What can hang from each mark:
z735: z26 z47 z425 z480 z546 z725 z993
z725: z735
z566: z735
z425: z735
z167: z546 z566
z480: z735
z235: z735

Each row was made from one small tree. The marks that hang from a mark follow it in brackets, in the order of their numbers. Every link used is in the known rows. Write each row's tree.
Known rows:
z725[z735[z47 z425 z480 z546]]: [-1.84  0.48  0.22  0.54  0.19  0.07 -1.43 -0.01  0.14  0.14  0.55 -0.41
  0.49  0.53 -0.44 -1.46  2.95 -1.36  0.11]
z480[z735]: [ 0.47  0.61  0.20  0.34 -1.61  0.56  0.16 -0.54  0.50  1.48 -1.19 -0.59
 -0.51 -0.07  1.22  0.20  2.39 -0.63 -1.69]
z167[z546 z566[z735]]: [ 0.82 -0.07 -0.25  0.18  0.86 -1.07  0.36 -0.17  1.46  0.08 -0.14 -1.45
 -0.63 -0.74  3.03  0.58  1.77 -1.24 -1.21]
z735[z26 z425 z480 z725 z993]: [ 0.32 -1.17 -1.44 -1.34  0.18 -0.76  0.27  0.99 -1.27 -1.23  0.73  2.45
  0.69  0.84 -2.17  0.28 -3.59  2.40  2.44]
z480[z735[z425 z546 z725]]: [ 0.47 -0.04  0.07  0.44 -0.89  0.38 -0.26  0.52 -0.35  1.00 -0.43 -0.22
 -0.02  0.70  1.17 -0.86  0.77 -1.03  0.27]
z566[z735[z47 z546 z725]]: [ 0.16 -0.04  1.40 -0.25  0.58  0.42  1.00 -0.11 -0.37  0.23 -0.16 -0.40
 -0.36 -0.40  0.02 -0.29 -1.67 -0.84  0.24]
z566[z735[z993]]: [ 1.25 -0.09  0.15  0.12 -0.76  0.77  1.60 -0.16  0.13  0.00 -0.99  0.05
 -0.60 -0.82 -0.04 -0.05 -0.79  0.42 -2.15]
z235[z735[z26 z546]]: [ 0.42  0.22  1.05  0.74  0.18  0.30  0.14 -0.61  0.49  0.21 -0.72 -0.32
 -0.13 -2.01  0.54  1.07  1.56 -0.83 -0.88]
z480[z735[z47 z425 z546 z993]]: [-0.24  0.24  0.20  1.11 -0.18  0.53 -0.80 -0.16 -0.10  0.68  0.11 -1.27
  0.06  0.86  0.36 -0.87 -0.68  0.30 -0.55]
z725[z735]: [-0.13  0.79  0.34 -0.02 -1.16  0.70 -0.25  0.29  0.62  0.44 -0.87 -0.32
 -0.38 -0.85  0.80  0.02  3.26 -0.96 -2.20]
z167[z546]: [ 1.99  0.55  0.21 -0.11 -0.40 -0.81 -0.23  0.23  0.87 -0.40 -0.77 -1.57
  0.12 -1.99  1.34  1.23  1.20 -0.58 -0.93]
z735[z26 z47 z425 z480 z546 z725 z993]: [-0.81 -0.97 -0.38 -0.80  2.20 -1.06 -0.64  0.55 -1.67 -1.44  1.77  0.87
  1.13  1.03 -2.46 -0.11 -5.74  1.74  3.91]
z235[z735[z47 z425 z480]]: [-1.00  0.04  0.56  0.23 -0.65  0.70 -0.94 -0.40  0.68  0.26  0.14  0.90
 -0.03 -0.02 -1.04 -0.72  3.78 -0.02  0.24]
z480[z735[z26 z546 z725 z993]]: [ 0.96 -0.17  0.09  0.24  0.28  0.14  0.60  0.34 -0.78  0.38 -0.41 -0.10
 -0.27 -0.02  0.59  0.96 -3.06  0.39  0.07]
z735[z993]: [ 2.31  0.25 -0.51 -0.60 -0.92  0.36  0.46  0.69 -0.27 -0.72 -1.15 -0.09
 -0.17 -1.34 -0.05  0.76 -1.41  1.01 -1.33]
z425[z735[z26 z47 z480 z546 z725 z993]]: [-0.43 -0.30  0.20 -0.11  1.56 -0.09  1.44 -0.53 -0.53 -1.28  1.25  0.91
 -0.05  0.56 -1.34  0.97 -3.77  0.42  2.18]
z235[z735[z425 z480]]: [ 0.02 -0.11 -0.07  0.35 -1.29  0.73 -0.36 -0.03  0.57  0.23 -0.50  1.34
 -0.02 -0.45 -0.51 -0.71  4.64 -0.52 -0.30]
z735[z725]: [ 1.90  0.10  0.24 -1.73 -1.03  0.21  0.54  1.19 -0.56 -0.17 -0.99  0.79
 -0.24 -0.98  0.35  0.74 -0.60 -0.15  0.60]
z167[z546 z566[z735[z47]]]: [ 0.08  0.05  0.16  0.11  1.29 -1.07 -0.06 -0.42  1.44  0.09  0.30 -1.75
 -0.62 -0.42  2.69  0.54  1.13 -0.91 -0.83]

Write each row's tree:
[-1.47  0.16 -0.24 -0.66 -0.50 -0.52 -1.35 -0.72  0.17  0.15  0.64  0.24
  0.78  0.92 -1.60 -1.16  2.15  0.29  1.40]  z735[z47 z425 z480]
[-1.32  0.60  0.93  0.24 -0.36  0.03 -0.31 -1.63  0.64  1.62 -0.17 -1.14
 -0.34  0.34  0.41  0.99  0.26  0.54 -0.98]  z480[z735[z26 z47]]
[-1.01 -0.37 -0.11 -1.69 -0.25 -0.32 -0.99  0.63 -0.70 -0.27  0.92  1.52
  0.57  1.40 -1.85 -1.07 -0.09  0.64  3.16]  z735[z47 z425 z480 z725]
[-2.02  0.06 -0.07  0.65  1.12 -0.19 -1.07 -0.09 -0.17 -0.47  1.07 -0.22
  0.58  0.60 -1.17 -0.53 -0.28  0.37  0.11]  z725[z735[z26 z47 z425 z480 z546 z993]]
[-1.32 -0.04  0.51 -0.71  0.51 -0.12  1.29 -1.19  0.25 -0.39  1.09  1.21
 -0.27  0.79 -1.23  1.06 -1.06  0.33  1.79]  z425[z735[z26 z47 z480 z725]]
[ 1.20 -0.30 -0.68 -0.54 -0.49  0.69  1.95  0.45 -0.29 -1.19  0.16  2.09
 -0.50  0.45 -0.87  0.42 -0.98  0.20  0.95]  z425[z735[z480 z725 z993]]
[-1.64 -0.09  1.12  0.75  0.76 -0.33  0.33 -1.69  0.43  0.64  0.50 -1.32
  0.30 -0.05 -0.26 -0.43 -0.97 -0.15 -0.58]  z566[z735[z26 z47 z425 z546]]
[ 0.58  0.19  0.03  0.97  0.09  0.04  0.35 -0.58 -0.16  0.66 -0.62 -1.05
 -0.12 -0.34  0.80  0.87 -1.53  0.18 -1.15]  z480[z735[z26 z546 z993]]
[-0.16  0.06 -0.83  0.76 -0.15  0.35 -0.66  0.95 -0.28 -0.58  0.03  0.33
  0.43  0.14 -0.37 -1.33  1.77 -0.82 -0.58]  z725[z735[z425 z480 z546 z993]]
[ 1.46 -0.02 -0.15 -0.30 -1.15  0.96  0.60  0.96 -0.52  0.50 -0.90  0.62
 -0.76  0.33  0.58  0.36 -1.22  0.69 -0.56]  z480[z735[z725 z993]]
[-1.04  0.31 -0.52  0.16 -1.20  0.31 -0.77  0.34  0.41  0.32 -0.16  0.67
  0.21  0.39 -0.25 -1.22  4.48 -0.91 -0.97]  z725[z735[z425 z480]]
[-0.72 -0.30  0.38  0.42  0.67  0.11 -0.41  0.10 -0.68  0.44  0.69 -0.44
  0.08  1.19 -0.08  0.01 -3.50  1.21  0.85]  z480[z735[z26 z47 z425 z546 z725 z993]]
[-0.44 -0.45 -0.28  0.36  1.72 -1.30 -0.17 -0.41  1.25 -0.34  1.01 -1.60
 -0.31  0.15  2.05  0.52 -0.80  0.53 -0.66]  z167[z546 z566[z735[z26 z47 z425 z993]]]
[ 2.28 -0.58 -1.16 -1.77 -0.34  0.10  0.85  1.83 -1.49 -1.36 -0.54  2.48
 -0.03 -0.18 -1.52  0.44 -2.45  1.00  1.85]  z735[z480 z725 z993]
[ 0.55  0.07 -0.58  0.71 -1.60  0.76 -0.16  0.17  0.21  0.82 -0.60 -0.22
 -0.25  0.76  0.57 -0.59  0.80  0.72 -1.56]  z480[z735[z425 z993]]
[-0.42  0.51  0.15  0.79 -0.62  0.40 -0.87  0.48  0.35  0.29 -0.29 -0.83
  0.26 -0.42  0.91 -1.15  3.06 -1.61 -1.46]  z725[z735[z425 z546]]
[-0.95 -0.10 -0.69  0.78  0.52 -0.18 -0.55  0.28 -0.23 -0.49  0.41  0.19
  0.59  0.11 -0.64 -0.52  0.50 -0.17 -0.41]  z725[z735[z26 z425 z480 z546 z993]]
[ 0.34 -0.02 -0.24 -0.06  0.44 -0.41  0.62 -0.51  0.68  0.57 -0.60 -0.87
 -0.57 -0.42  2.48 -0.21  1.76 -1.76 -1.09]  z167[z566[z735[z546]]]
[-0.51 -0.05 -0.01 -0.18  2.33 -1.18 -0.30 -0.96 -0.87 -1.03  0.74 -0.52
  0.85 -0.50 -1.94  1.16 -4.21  1.00  1.79]  z735[z26 z47 z480 z546 z993]
